Each row comes from the steps of one walk. Every step used is in the known rows, and no mark comes twice. Write the walk behind each row, first mark first.
(in the rows, 128 means zero)
Known rows
e-z-k: [115 146 116 191 126 143 138 105  98 159  81 146 144 148 111 168 108  82
 119 108 103 133  97 131 137  98  74 119 144 127 107 100 131 153 131 168
  95]
p-y-b-m: [112 185 120 172 101 174 127 100 162 175  98 143 132 135 113  91 101  97
  77 111 117 144 133 139 150  90 129 138 100 112 122 132 123 160 154 181
  92]
q-k-p-y-b: [106 203 110 164 104 155 117 105 140 138  65 129 125 162  97  85  59  84
 121  92 101 152 125 168 130  99  95  99 127  84 136 152 136 132 159 185
 121]
e-z-k-h: [103 150 126 184 127 134 156 116 107 158  71 149 139 148  93 175 108  90
 113  90  98 113 113 146 134 130  73 124 139 117  85  97 139 158 148 161
 101]
h-k-p: [134 160 106 204  72 186 130  75 101 152  39 130 144 161 115 138  78  98
 135  84 125 151 113 171 123 103 104  88 105  68 128 116 144 142 151 185
 101]
r-y-b-m: [113 186 141 167 128 184 145  70 144 178  94 131 126 128 152 118  75 124
  92  87 139 134 126 116 141  85 153 137  98  94 100 104 100 150 126 180
  91]
z-k-p-y-b-w-x: [104 219 109 179 116 188 117  72  81 147  84 116 126 153  72 109  97  97
 138 125  88 150 144 154 111  87  74 113 163  71 127 149 116 154 149 171
  61]
h-k-z-y-r-w: [ 66 179 119 158  52 165 133  55 118 145  99 134 139 121 117 126 116 102
 186 131 132 127 147 170 129  91 113 107 164  98  89 118 165 158 159 187
 116]
e-z-y-b: [ 78 167 151 170 113 144 118  97 110 161 138 149 125 138 125  98 102 113
 118 120 122 127 111 146 151 108  83 113 149  92 122 111 112 147 147 190
 104]
r-w-x: [125 183 117 181 115 157 163  82  92 156 111 138 124 136 121 176  93 109
 134 124 118 153 149 140 128  64  95 122 149 109 153 119 116 139 152 156
  98]
x-m-b-y-r: [ 89 162 118 184 127 196 115  93 124 140 113 151 140 139 141  85  87 125
 151  70 105 113 101 122 127  84 122 130 104 118 103 116 157 105 134 156
  84]
k-q-g: [112 142 117 202 124 145 151 130 110 180  64 165 133 168  91 159  77  87
  71 109 135 153 130 134 151 101 101 123 130 110 119 129 114 118 173 161
 135]
z-y-b-w-x: [ 91 197 146 164 114 177 137  58  75 158 149 139 113 132  96 119 109 133
 133 139 120 146 158 155 138  83  88 118 184  63 129 124 107 148 155 185
  87]
z-y: [108 150 128 170 107 172 129  85 105 175 100 152 128 146 108 139  92 103
 117 114 134 141 124 150 167  97 101  99 124  96 116 111 147 151 170 183
 129]
w-x-m-b: [128 168 122 200 142 200 155  79  90 148 141 130 136 148 128 162  99 126
 113 113  91 150 128 134 129  77  97 132 127 103 132 121 123 110 140 155
  70]
z-y-r-w-b-m-x: [ 78 181 122 143 113 130 147  65 114 147 116 129 123 120 124  96 131 117
 155 139 147 132 127 157 183  46 123 121 160 115 106 130 110 170 142 167
 115]
p-y-b-w-x-m: [100 195 116 201 122 201 132  63 114 155 143 131 133 137  90 117 111 115
 101 127 116 140 168 142 116  98  77 135 165  82 128 143 114 126 139 173
  80]
w-x-m-b-y: [103 175 123 211 162 209 141  83 111 131 137 140 116 149 142 140 103 139
 126 101 106 137 114 125 104  82 109 134 129  98 122 111 133 116 134 147
  60]
p-k-z-y-b-w-x: [ 88 178 162 165 111 169 149  51  76 132 146 111 103 132  88 134 144 140
 137 148 147 174 137 156  85 101  88 133 200  69 117 115 117 172 173 185
  75]
p-k: [150 120 124 186  99 160 141 101 101 168  69 137 124 145 103 153 104 109
 110  87 143 160  93 143 112  94  89 121  98 117 142 109 139 150 171 172
 106]
e-z-y-r-w-x-m: [ 70 165 123 181 137 157 128  59 110 122 165 133 134 141 137 127 105 144
 162 136 139 132 143 135 126  76  53 121 192 110 126 121 139 118 123 173
 110]
y-r-w-x-m-b: [107 192 107 169 117 179 148  77  94 137 153 125 137 127 132 133  91 131
 169 110  88 131 143 129 127  51  96 136 140 123 133 136 129 101 139 147
  75]
x-m-b: [119 153 110 193 112 189 141  88 105 161 123 144 143 136 117 151  91 111
 112  95 102 126 118 135 154  89 102 123 101 114 112 113 123 118 157 157
  95]
w-b-m-x: [123 158 125 188 130 148 167  81 111 162  82 134 133 139 121 138 135  94
  93 120 140 154 105 155 166  67 130 130 135 107 119 115  93 166 131 161
  96]
k-z-y-b-m-x: [ 96 198 165 157 110 164 137  88 138 134 134 126 139 134 139 103 136 117
 114 144 144 141 119 178 152  89 147 152 169  83  66  99  79 198 139 189
 102]
y-r-w-b-m-x: [105 181 111 156 108 123 160  77 116 147  93 131 137 115 131 108 126  98
 144 117 134 136 121 147 163  45 127 135 151 123 117 127  99 156 124 155
 103]
b-w-x: [131 173 122 189 128 176 162  68  73 161 114 136 127 149  98 171 109  97
 103 124 115 168 143 149 133  87  86 120 166  81 146 118 125 140 148 176
  92]
k-q: [128 139 130 196 118 169 150 115 109 181  82 157 140 170  96 164  94  93
  93 108 126 141 120 144 150  98  96 109 120 110 133 124 124 140 165 165
 128]
m-b: [126 159 118 169 111 170 143 107  90 176 109 148 124 144 115 145  91  92
 109  96  81 141 107 147 159  87 115 117  98 114 132 118 124 133 171 163
  90]
h-k-q: [123 139 119 201  82 181 155 100 105 177  61 157 136 167 100 162 108  93
 111 107 125 131 124 164 135 108 102 103 117  96 126 130 142 141 159 174
 108]
r-y-b-w: [102 192 135 162 120 182 134  62  95 181 109 142 123 122 118 121  75 104
 111  80 126 123 144 134 138 102 112 124 144  73 100 110  97 139 144 189
  98]
v-g: [140 151 132 196 103 159 122  98  95 171  69 163 148 134 124 156 101  95
 116  99 143 156 132 129 147  79 112 121  84  84 120 122 124 138 148 170
 114]
z-k-p: [137 167 107 189 110 175 127  95  91 151  36 128 151 158 102 154  73  92
 149  90 105 141 106 145 134  84  94  99 116  95 111 105 133 152 153 164
 105]
p-k-q-g-v: [120  97 119 199 118 148 146 143  94 158  71 131 111 163  73 164  83  93
  76  86 162 143  96 123 116 118  88 133 110 123 118 120 136 139 169 147
 150]
h-k: [132 150 112 197  70 180 147  81 107 172  59 150 138 140 113 152 101  94
 120  90 118 141 121 162 132  99 110 105 109  95 121 115 146 140 141 179
 100]
y-r-w-x: [120 188 114 166 109 159 149  82  99 158 112 135 138 130 123 132  88 112
 159 109 110 153 139 136 128  52  95 124 150 119 154 134 139 122 137 162
 103]
y-r: [128 153 117 169  97 162 132 105 109 178  77 149 154 144 118 110  83  86
 133  83 106 149 107 138 148  78 106 113 113 121 133 123 162 122 142 176
 122]
h-k-p-y: [126 163  91 204  78 192 114  81 119 162  38 133 138 166 102 115  87  78
 109  87 112 149 122 179 124 118  94  85  95  78 131 140 158 150 163 192
 100]

Write each row's walk
[120 165 120 172 107 158 152 111 106 174  44 149 146 141  84 174  93  94
 129  89 102 117 128 150 137 112  99 120 116 113  78 106 148 163 161 153
 108] : z-k-h
[105 129 144 178 102 165 141  71 103 150 100 125 120 147 100 156 125 112
 123 124 158 167 104 153 109 110  95 111 144 104 106  97 153 181 184 184
 116] : p-k-z-y
[ 94 157 122 204 135 196 126  90 122 138 119 155 130 141 139 132  97 124
 125  82 118 113 109 123 125  96 119 128  99 106 103 103 131 125 149 155
  82] : x-m-b-y
[111 189 129 201 116 194 152  56 100 146 141 132 143 128 109 139 103 134
 127 117 126 140 159 142 113  88  82 136 169  75 120 119  98 117 132 166
  80] : y-b-w-x-m
[ 89 177 115 162 108 156 122  97 127 147  88 164 124 127 138 102  82 106
 169  81 128 118 120 128 126  70 120 122 128 120 123 115 152 134 142 160
 108] : b-y-r-w
[108 156 123 178 120 173 118 104 128 155  76 162 138 144 138  91  83  98
 141  70 124 134  96 127 126  79 123 113 112 113 124 114 168 127 128 170
 111] : b-y-r
[122 162 119 213 135 199 164  48  95 145 128 132 141 146 104 177 110 118
 108 116 135 155 153 143 124  90  71 128 169  82 121 111 122 122 131 170
  96] : b-w-x-m
[ 83 149 114 186 126 152 133  82 113 161  64 164 128 135 124  86 106  97
 152  84 124 142  98 120 134  76 115  97 123 112 141 129 174 123 134 149
 101] : w-b-y-r
[115 179 116 173 130 177 161  79  58 161 143 134 113 143  93 158 113 103
 103 122  76 158 139 152 144  80  99 128 157  90 140 121 110 132 160 169
  66] : m-b-w-x
[103 124 105 210  89 169 153 126 103 165  58 148 130 161  81 163  80  79
  85  88 139 122 127 142 143 123 106 126 121 102  92 132 147 127 144 159
 142] : h-k-q-g-v
[115 201 109 175  94 181  95 104 119 164  51 130 140 151  92  88  75  89
 140 100  94 130 117 145 124  98  96 106 105  95 112 143 132 158 158 166
  87] : z-k-p-y-b
[ 95 179 124 191 154 204 128  86 114 131 133 141 131 142 148  96  99 138
 150  89  97 132 109 117 105  66 113 135 127 110 124 125 155  97 116 154
  62] : w-x-m-b-y-r
[114 181 132 168  88 164 138  86  96 171 113 147 132 125  97 121  95  98
 119  99 118 133 138 150 144  95 102 123 147  84 120 118  99 142 157 183
  98] : y-b-w
[104 165 126 182 133 174 129 110 104 156 106 162 108 142 132 121  93 101
 118  82  95 131  96 133 135  88 132 124  99 108 122 112 134 138 161 160
  77] : m-b-y
[116 199 133 177 111 173 151  76  79 165 127 135 125 131 102 131 106 113
 120 119 107 155 145 148 123  78  97 129 170  78 143 124 101 134 142 174
  74] : y-b-w-x
[ 84 151 132 145  82 141 129  69 109 138 110 120 118 126 109 126 120 119
 176 125 157 151 119 151 109  87  96 119 160 121 108 110 157 169 179 178
 122] : p-k-z-y-r-w
[117 158 104 167 104 177 112 111 126 189  79 152 142 153 101  87  89  68
 102  94  96 150 122 141 151  90  96 104 101 126 137 148 176 131 150 183
 122] : p-y-r
[ 87 208 123 158 137 166 132  95  99 138 136 145 105 129 144 105  94 126
 168  98  81 131 120 125 117  48 121 134 137 117 144 132 139 123 141 153
  60] : m-b-y-r-w-x
[ 72 181 107 169 111 179 117  86 127 127 132 147 126 120 146 104  89 129
 176  78 113  95 118 124 128  70 118 134 115 126 102 116 141 113 142 146
  86] : x-m-b-y-r-w
[ 98 192 120 174 130 167 137  88 110 135 105 148 119 134 145 110  95 121
 169  97 118 143 131 125 101  53 116 126 149 113 145 124 149 125 125 155
  89] : b-y-r-w-x
[ 61 143 127 156  87 124 144  46  91 141  99 121 109 116  93 121 138 111
 184 138 152 158 118 144 116  81  92 100 168 117 121 126 162 164 181 158
 112] : p-k-z-y-r-w-b
[123 173  90 187 112 182 109  99 110 163  37 129 140 168  86 131  81  72
 122 101  97 147 111 150 136  99  87  97 107 102 118 133 151 161 165 166
 106] : z-k-p-y
[100 134 143 159  95 159 126  78 105 150  99 122 129 144 108 114 125 110
 149 112 147 169  98 151 109  95 101 117 145 114 107 105 175 166 166 185
 123] : p-k-z-y-r
[107 168 112 164 108 168 148  85  65 173 128 146 118 136  95 149 103  87
 102 104  86 137 127 156 167  89 101 120 128  96 118 112 105 140 174 174
  88] : m-b-w
[ 75 167 110 190 122 138 151  70 109 149  80 164 107 119 114 139 110 102
 152 106 143 124 127 126 129  79 113 101 137 108 141 113 130 146 162 140
  98] : r-w-b-y
[108 161  93 195 133 152 106 107 110 147  63 133 140 176  99 128  92  64
 106 102  95 143 100 146 135 112  58 100 130 106 121 121 139 157 148 175
 100] : e-z-k-p-y
[108 177 117 179 116 129 172  74 113 150  93 135 125 119 123 152 133  99
 120 132 146 134 124 158 165  55 130 131 148 117 118 117  74 172 144 152
  99] : r-w-b-m-x
[ 92 186 119 195 133 187 135  66 132 121 119 142 135 133 146 120  95 142
 177  97 142 124 140 117  94  60 102 131 153 113 129 117 151 115 114 149
  92] : b-y-r-w-x-m
[ 87 195 117 196 145 191 144  73 107 120 148 142 108 129 144 153 104 144
 151 110 117 121 137 123 102  71 112 140 139 106 124 114 112 124 145 139
  62] : r-w-x-m-b-y
[124 146 122 185 113 171 148 115  99 181  57 153 143 165  83 178 101  83
 121 115 116 126 113 133 143  88  91 110 123 121 109 121 133 152 155 149
 114] : z-k-q
[ 74 182 144 174  57 178 130  63 117 155 103 139 133 129 116 112 116 113
 153 125 127 133 136 174 120 116 126 112 156  69  85 116 140 166 157 187
  91] : h-k-z-y-b
[104 169 174 153 102 161 138  83 128 129 125 108 120 132 130 103 150 138
 120 139 170 152  97 174 110  89 139 158 155  98  75 100  83 208 150 189
  89] : p-k-z-y-b-m-x
[130 173 109 178 119 150 146  95 118 129  48 127 138 169 112 146  63  90
 130  82 119 168 114 163 135  89  88  94 136  78 132 118 138 126 158 179
 140] : q-k-p
[101 206 104 168  92 174 100  82  99 157  68 127 134 143  72 100  88  87
 137 109  93 125 131 154 133 103  81 108 141  80 105 139 115 161 166 174
  83] : z-k-p-y-b-w
[ 95 188 108 184 117 147  93 114 112 147  75 132 139 158 104  88  87  81
 124 102  87 135 100 146 121 113  69 112 133  96 118 133 117 150 141 173
  80] : e-z-k-p-y-b
[ 91 198  95 168 123 188 125  84 113 149 152 126 126 134 116 112  99 114
 144 122  78 129 154 133 132  67  87 132 132 130 139 160 143 111 149 153
  79] : p-y-r-w-x-m-b
